Each row comes from the steps of one path. Every step used is in the known rows, and no mark comes twice. Write the path behind each row, first mark first.
(in the rows, 128 means zero)
Known rows
J > D > L > U > S > E: [ 67 134 197 106 174  97  98 112 126 175 139  92 117 152 161 112 128 121
  44 108 175  91 148 119  93 179 119 114  89 113  91 133 114 161  67 131
  51 115 181  88 142 174 116 128 160 141  80 163  68 165]
S > E: [ 90 140 137 135 160 130 111  93 128 126 112 119 115 130 142 111 133 135
 119 127 117 110 143 131 100 123 169 122 107 163 121 130 114 164  91 128
 129 120 145 107 102 147 105 129 163 135  95 138 106  68]
N > E > L: [ 78 100 124 154 174 146 139  99 123 123 113 120 136  96 176 104  98 141
 113 116 114  99 134 142 127 171 159 130  95 149  42 116 114 155  94  91
 166 125 136  97 115 145 124 114 150 137  78 123  88  96]
E > S > U: [101 134 134 164 160 126 145 139 141 162 138 140 152 107 156 123 110 121
 160 110 158 122 114 142 110 154 184 122  87 122 148 115 145 147  97  71
 103 127 124 118 115 135 110 148 123 177  87 127 146 150]
S > E > L: [ 92 132 112 148 174 128 105  91 135 106 102 113 115 105 191 108 113 118
  95 117  69  98 129 129 101 122 169 122  96 149 104 123 106 164  82 124
 154 122 153  65  88 146 114 121 169 148  98 129  66  56]
G > J > D > L: [ 86 112 168 149 149 120  95 141 125 124 117  97 146 164 177 130 125 125
  61 119 149 106 139 136 112 205 122 121  99  67  21 158  67 152  59 117
 111 138 117  96 118 110 117 108 131 125  69 122  86 137]
E > S > G: [105 134 140 174 163 126 131 136 136 158 101 121 154 105 169 127 123 124
 148 127 134 135 133 125 119 146 147 114 104 109 181 119 130 161  86  79
 113 175 122 116 114 162 109 138 160 154 106 130 149 174]
U > L: [107 118 153 149 151 144 107 101 125 124  89  75 131 109 155 116 126 146
  93 116 144 120 120 124 142 167 127 126 122 115  56 106 119 156  91 106
 164 120 130 121 116 126 105 137 173 154 103 130 106 140]
F > L > D: [ 92 151 168 146 152 132 121 104 128 148 130  91 129 138 166  92 107 147
  80 121  89 133 132 141  93 166 133 125 111 154  86 127 137 166 129  60
 136 100 137 115 133 136 130 137 133 129  83 148 144 138]
U > S > E: [ 84 134 141 134 165 130  89 103 123 160 119 105 127 123 150 111 124 127
 113 115 153 105 156 143 112 117 153 120 106 135 144 123 133 175  93 122
 111 102 156 113 104 179 100 142 190 139 104 140  79 136]
U > S > G > J: [ 99 134 130 179 159 137  94 158 115 202 110 110 173 120 184 134 132 117
 147 125 172 113 162 152 114 145 104 116 110  78  99 137  95 159  82 111
 121 142 118 117 137 159 111 152 203 127 116 124 105 191]
S > G > J: [103 143 128 179 155 137 115 149 122 173 101 123 163 122 179 136 144 127
 149 137 133 118 148 136 107 147 120 116 112 106  82 141  78 147  84 115
 136 151 112 110 126 129 117 135 169 119 105 123 128 131]
E > S > U > L > F: [112 131 172 158 147 124 152 154 134 140 112 110 147 120 150 103 103 115
 112 102 202 129 109 125 108 190 182 133  98  98  76 103 160 167  92  68
 123  96 139 112 149 139 111 152 152 197  97 119 116  90]
L > U > S > E > N: [ 84 140 101 127 193 106 101 123 125 145  99 125  94 124 173 110 149 122
 148  99 133  76 141 142  94 135 160 121  98 119 131 119 130 163  89 143
  95  92 193 108 145 165 124 148 201 137 134 145  73 183]
U > S > E > N: [ 86 125  97 142 184 126  82 128 127 132  96 116 101 123 182 117 142 123
 129 107 136  79 148 154  98 121 173 119 105 108 135 120 130 177  89 131
 132  89 158 112 106 173 109 143 203 132 137 131  65 153]
S > G: [103 132 162 170 160 127 129 138 131 173 101 118 145 107 177 133 140 137
 138 143 135 123 136 113 104 147 124 112 113 134 131 114 108 149 102 104
 122 175 127 124 126 148 108 134 155 132 115 133 142 134]
U > S > E > L: [ 87 124 115 150 176 127  85  96 130 142 108  96 127  99 187 107 104 110
  92 106 117  93 144 146 108 121 150 121  94 119 120 115 120 174  83 122
 139 106 160  70  88 181 110 137 200 150 106 131  37 123]
L > D: [ 88 126 159 134 157 113 120 129 130 146 123 113 120 133 161 109 128 143
 121 128  93 126 131 139  93 157 160 126 105 149 129 127 125 151 117  88
 120 132 144 139 133 138 115 132 142 126 117 149 141 139]
F > L > E > S > G > J: [110 186 122 185 155 145 126 111 119 172 119  87 178 125 162 108 134 130
 124 125 149 134 168 141  94 148 133 121 105 123  96 153 135 189  91  70
 134 116  95  86 144 143 127 141 158 132  76 128 118 144]
U > S > G > J > D: [ 94 117 165 160 161 131  97 165 120 200 120 107 169 147 180 145 136 113
 108 118 183 111 167 156  90 169  96 111 103  73 104 140  90 162  70 125
  94 176 125 116 159 163 106 137 197 126 123 144 102 219]
S > E > N: [ 91 135  96 143 182 126 104 120 134 108  89 130  91 132 180 116 156 130
 132 117  96  83 133 139  87 123 185 120 106 133 116 126 111 169  91 136
 144 103 154 106 104 138 113 128 176 126 127 130  92  89]
N > E > L > U > S > G: [ 74 121 143 157 191 123 151 117 114 210 121 118 160  78 194 106 104 125
 132 112 154  93 150 127 112 173 107 120  91 140  69 109 124 151  91  99
 118 138 161  92 160 193 134 143 189 138  99 141  96 178]
S > G > J > Z: [119 137 119 159 161 116 108 153 128 195 106 115 179 136 197 148 152 146
 138 148 112 114 144 117 114 171 178 116  96  73  60 135  69 158  83 110
 109 159 131 103 110 139 131 142 172 124 108 115  99 150]
G > J > D > L > E: [ 90 124 164 144 150 110  96 121 119 136 129  85 145 161 162 126 150 147
  55 129 162 107 161 128  89 198 142 123  97 108  24 162  89 164  73 126
 118 123 100 106 147 109 114 103 112 109  77 138  68 112]
U > S: [ 95 108 141 154 159 130  90 121 121 153 109 102 141 112 152 124 118 131
 132 115 168 119 142 143 133 150 139 121 110 109 136 108 131 161 105 102
 112 137 155 136 118 160 103 140 167 142 107 128  91 206]
N > E: [ 80 109 146 139 163 150 147 102 116 142 124 123 137 120 140 109 120 156
 139 125 148 112 144 141 129 167 162 128 107 168  60 124 128 155  99  90
 143 130 127 136 131 142 114 118 142 127  77 132 126 111]
N > E > S: [ 78 109 126 144 163 150 147 102 124 123 125 127 145 119 133 103 107 141
 147 110 157 121 142 153 144 167 183 131  98 136 106 127 145 167  82  67
 123 127 124 131 125 157 113 121 153 151  69 129 128 149]

Write each row's path
[ 95 126 121 160 173 106 101 122 132 118  91  89 111 119 188 120 163 156
  93 133 131  92 136 108  98 170 170 123 108 112  70 127 121 167 103 114
 158  87 122 116 119 129 121 119 112 110 110 122  66 103] -> D > L > E > N
[110 147 163 146 157 132 140  97 128 190 135  89 146  96 153 115 149 160
 106 125 181 111 131 115  92 159 149 127 108 169  47 106 145 152 112 108
 151  74 119 120 151 119 108 151 125 150 104 149 105  77] -> S > U > L > E
[ 64 134 174 144 176 120 160 146 119 186 140 128 172 153 172 110 117 118
  98 113 173 102 152 132 103 223 116 121  83  88  21 165  89 151  43  87
  71 139 108  85 175 150 137 119 159 130  52 146 132 162] -> N > E > S > G > J > D > L > U
[ 87 130 150 146 160 160 172 108 126 180 145 118 163  99 151  99 102 137
 124 100 187 111 122 144 132 174 160 133  96 139  27 116 150 155  81  59
 141  71 104 116 132 148 112 150 157 177  66 136 135 109] -> N > E > S > U > L
[107 150 111 161 170 135 115 102 126 112  95  89 112 125 170 110 159 161
 115 121 119 104 141 133  85 160 162 123 114 146  75 113 154 185 122  94
 158  93 135 115 139 125 127 128 128 113 108 130  85 132] -> F > L > E > N
[106 139 166 155 153 142 136 120 132 174 124 101 146 100 165 121 120 139
 110 117 160 112 108 123 114 168 135 124 110 132  41  99 125 139  97  95
 151  89 122 115 130 120 108 155 140 170  97 134 120  98] -> S > U > L
[104 121 100 153 176 115 110 121 127 109  88 109 105 120 162 124 170 161
 147 124 127  96 141 131  87 148 191 124 110 141 112 117 134 167 111 125
 154 115 141 138 142 127 116 121 134 113 140 130  88 138] -> L > E > N
[105 101 143 162 163 110 122 150 129  81  80 111 120 114 179 110 102 125
 107 115 121 120 119 123 101 184 180 129  98 105  90 108 123 168 107 102
 144 155 170  93 127 138 122 117 140 155 112 107  77  79] -> E > L > F
[108 110 181 146 141 130 122 139 120  99  78  83 121 132 148 106 126 141
  85 116 179 129 123 117 122 196 155 132 119 107  49 105 132 173  99 101
 148 117 149 123 147 135 110 133 165 161 109 121 101  90] -> U > L > F
[ 93 155 155 151 165 127 110 101 117 163 118  88 140 118 151 100 107 131
 120 104 161 119 138 132 124 173 106 122 108 120  94 106 150 165 116  85
 101 113 180 111 155 153 134 154 163 155  74 139 105 239] -> F > L > U > S
[ 69 107 122 140 187 123 137 104 110 161 122 116 141  91 174  98  93 132
 131  97 151  90 142 145 130 183 131 131  87 136  50 113 131 151  93 100
 119 109 174  99 146 172 134 135 176 148  84 134  72 186] -> N > E > L > U > S
[ 95 127 136 171 188 102 121 138 126 194  97 108 149  76 210 122 112 109
 130 113 130 104 131 116 108 159 100 113  92 105 128 100 117 149  94 113
 104 163 177  90 145 178 129 149 188 154 121 135  82 218] -> E > L > U > S > G
[106 165 155 170 154 133 125 115 121 167 128  90 174 157 162 117 142 126
  90 118 157 131 170 145  71 173 131 117 100 118  89 150 129 192  73  82
 107 152  99  87 168 144 121 127 154 129  82 146 126 165] -> F > L > E > S > G > J > D
[ 92 144 154 156 157 110 129 137 131 171 161 113 171 149 167 123 132 123
  86 116 188 105 149 143  71 195 167 125  77  91  52 161 115 159  63  92
  84 103  95  89 151 118 117 125  94 144  63 136  94 116] -> G > J > D > L > E > S > U
[ 68 122 169 156 160 137 140 144 124 179 135 117 182 154 185 117 111 116
  71 120 184 108 158 143 110 206 126 121  91  75  31 168  85 165  37  73
 103 135  80  89 141 158 121 113 161 126  56 133 118 130] -> N > E > S > G > J > D > L
[ 76 107 200 128 167  94 100 133 126 158 125  88 135 142 162 121 118 126
  61 106 185 103 134 113 111 216 105 117  94  85  83 120 116 148  76 115
  51 138 172 114 157 160 119 126 138 147  81 149  77 234] -> J > D > L > U > S
[ 72 155 159 126 175 103  93  98 126 169 126  93 121 121 166  98 119 119
  81 115 161  94 147 113 119 162 123 121  95 119 100 132 119 158  81 126
  85  76 170  85 121 172 121 144 167 143  72 142  65 142] -> D > L > U > S > E
[ 88 136 164 145 163 102 120 120 131 138 109 102 126 114 166 111 123 136
 102 124 134 113 117  99 132 196 127 124 101 116  68 122 104 138  92 104
 103 120 155 107 134 122 131 128 113 144  68 131 106 154] -> D > L > U
[112 136  97 159 186  88  97 158 121 216 104 103 183 104 230 136 125 121
 126 121 114  93 144 118 115 186 152 117  78  41  51 120  76 155  72 123
  83 148 184  68 132 164 152 158 207 142 115 118  44 224] -> E > L > U > S > G > J > Z
[111 131 142 150 153 129 112  82 125 113 100  61 139 106 138 107 135 151
  99 110 163 129 141 127 137 156 167 132 110 132 102 115 160 186  91  93
 155 107 118 124 139 142 103 135 161 156  97 142  89 153] -> U > L > E > S
[ 94 108 145 145 152 127 102 138 120 114 114 117 141 166 152 136 137 129
 119 113 141 112 143 157 100 183 148 124 103  97  56 146  85 152  72 126
 107 173 126 117 145 106 111 113 152 129  99 134 117 169] -> G > J > D
[ 85 172 116 137 188 127 107 108 121 147 106 105 104 130 179  93 131 117
 115  95 126  83 142 143  91 147 137 121 102 123  94 120 144 179  99 112
 105  69 190  85 138 165 137 152 198 143 104 141  73 183] -> F > L > U > S > E > N
[ 74 114 125 140 183 122 161  97 120 127 114 127 130  94 172  99 106 143
 136 108 107  94 128 130 120 184 151 132  89 163  29 116 115 140  94 103
 132 132 166  96 151 140 139 120 149 144  74 135 103 125] -> N > E > L > U
[ 96 144 187 137 156 124 144 126 132 202 143 100 139 115 181 107 118 138
  90 120 123 114 111 134  82 166 143 129 107 147  42 117 132 139 114  84
 143  69 124 124 143 128 116 158 144 151 113 158 143  96] -> S > U > L > D
[108 159 133 163 150 136 121  73 127 116 118  80 144 117 134  97 123 151
 113 115 145 137 151 130 112 158 165 126 105 147 129 122 173 191 108  63
 128 118 124 104 135 143 121 133 125 151  69 136 107 151] -> F > L > E > S
[ 93 127 197 157 164  98 121 125 139 176 126  83 154 133 174 128 143 134
  56 134 168 125 153 103  80 187 136 112  94 110 135 135 133 176  74  89
  88 156 105 103 139 167 107 113 118 133  92 148 106 139] -> J > D > L > E > S > G
[110 128 194 152 148 126 151 154 127 153 115 109 136 118 155 111 120 131
 104 116 201 120 110 117  95 196 159 130 109 120  42 104 141 156 108  92
 140  92 149 115 159 126 111 149 141 173 104 126 112  48] -> S > U > L > F
[ 94 133 167 151 155 110 107  96 126 138 119  78 134 117 159 115 143 159
  79 142 151 117 145 103 112 171 149 124 107 142  84 130 124 164 105 105
 138  97 113 112 118 131 114 116  99 120  77 131  80  88] -> D > L > E
[ 80 122 220 146 174  92 116 148 131 217 124  93 151 132 187 127 130 120
  66 123 187 107 141 100  92 205  71 106  97  83  97 118 109 149  76 114
  49 160 156 106 164 178 120 136 153 136  97 154  99 232] -> J > D > L > U > S > G
[105 134 145 156 161 117 123 140 126 166 123 110 164 150 155 133 160 125
 123 122 166 124 172 145  72 163 154 118  95 114 122 155 114 178  68 113
  95 181 103 111 170 146 109 123 156 125 115 150 126 171] -> L > E > S > G > J > D
[ 67 144 167 117 169 106  89 128 118 164 138 101 135 167 165 113 127 105
  58 104 173  83 162 142  96 188 117 121  88  85  39 162  84 160  47 146
  63  96 162  72 148 153 122 129 183 131  72 150  61 159] -> G > J > D > L > U > S > E
[ 97 153 156 164 158 110 138 121 140 176 151 107 158 103 167 113 126 137
 106 129 178 115 132 112  96 172 176 123  84 130 111 128 150 160  97  68
 111  76 102 100 121 138 115 138  77 159  65 132 102  96] -> D > L > E > S > U
[ 87 112 213 163 151 106 101 200 118 189 113  92 166 170 198 128 122 107
  47 123 230 112 161 125  78 223 106 115 100  38  58 148  90 175  70 106
  78 144 125  96 162 171 114 125 173 124 104 124  74 135] -> U > S > G > J > D > L > F
[ 77 121 169 138 163 103  85 146 114 159 128  92 149 155 171 122 119 116
  74 103 188  97 148 139 113 215 100 122  93  55  35 147  86 148  60 125
  67 127 155 103 163 137 125 130 156 134  75 138  71 234] -> G > J > D > L > U > S
[100 131 108 147 169 133 137 136 123 197 132 128 195 136 184 128 128 143
 149 133 143 112 160 137 134 182 203 125  83  76  54 147  97 174  62  73
 109 139 113 107 117 165 137 136 186 134  78 121 113 156] -> N > E > S > G > J > Z
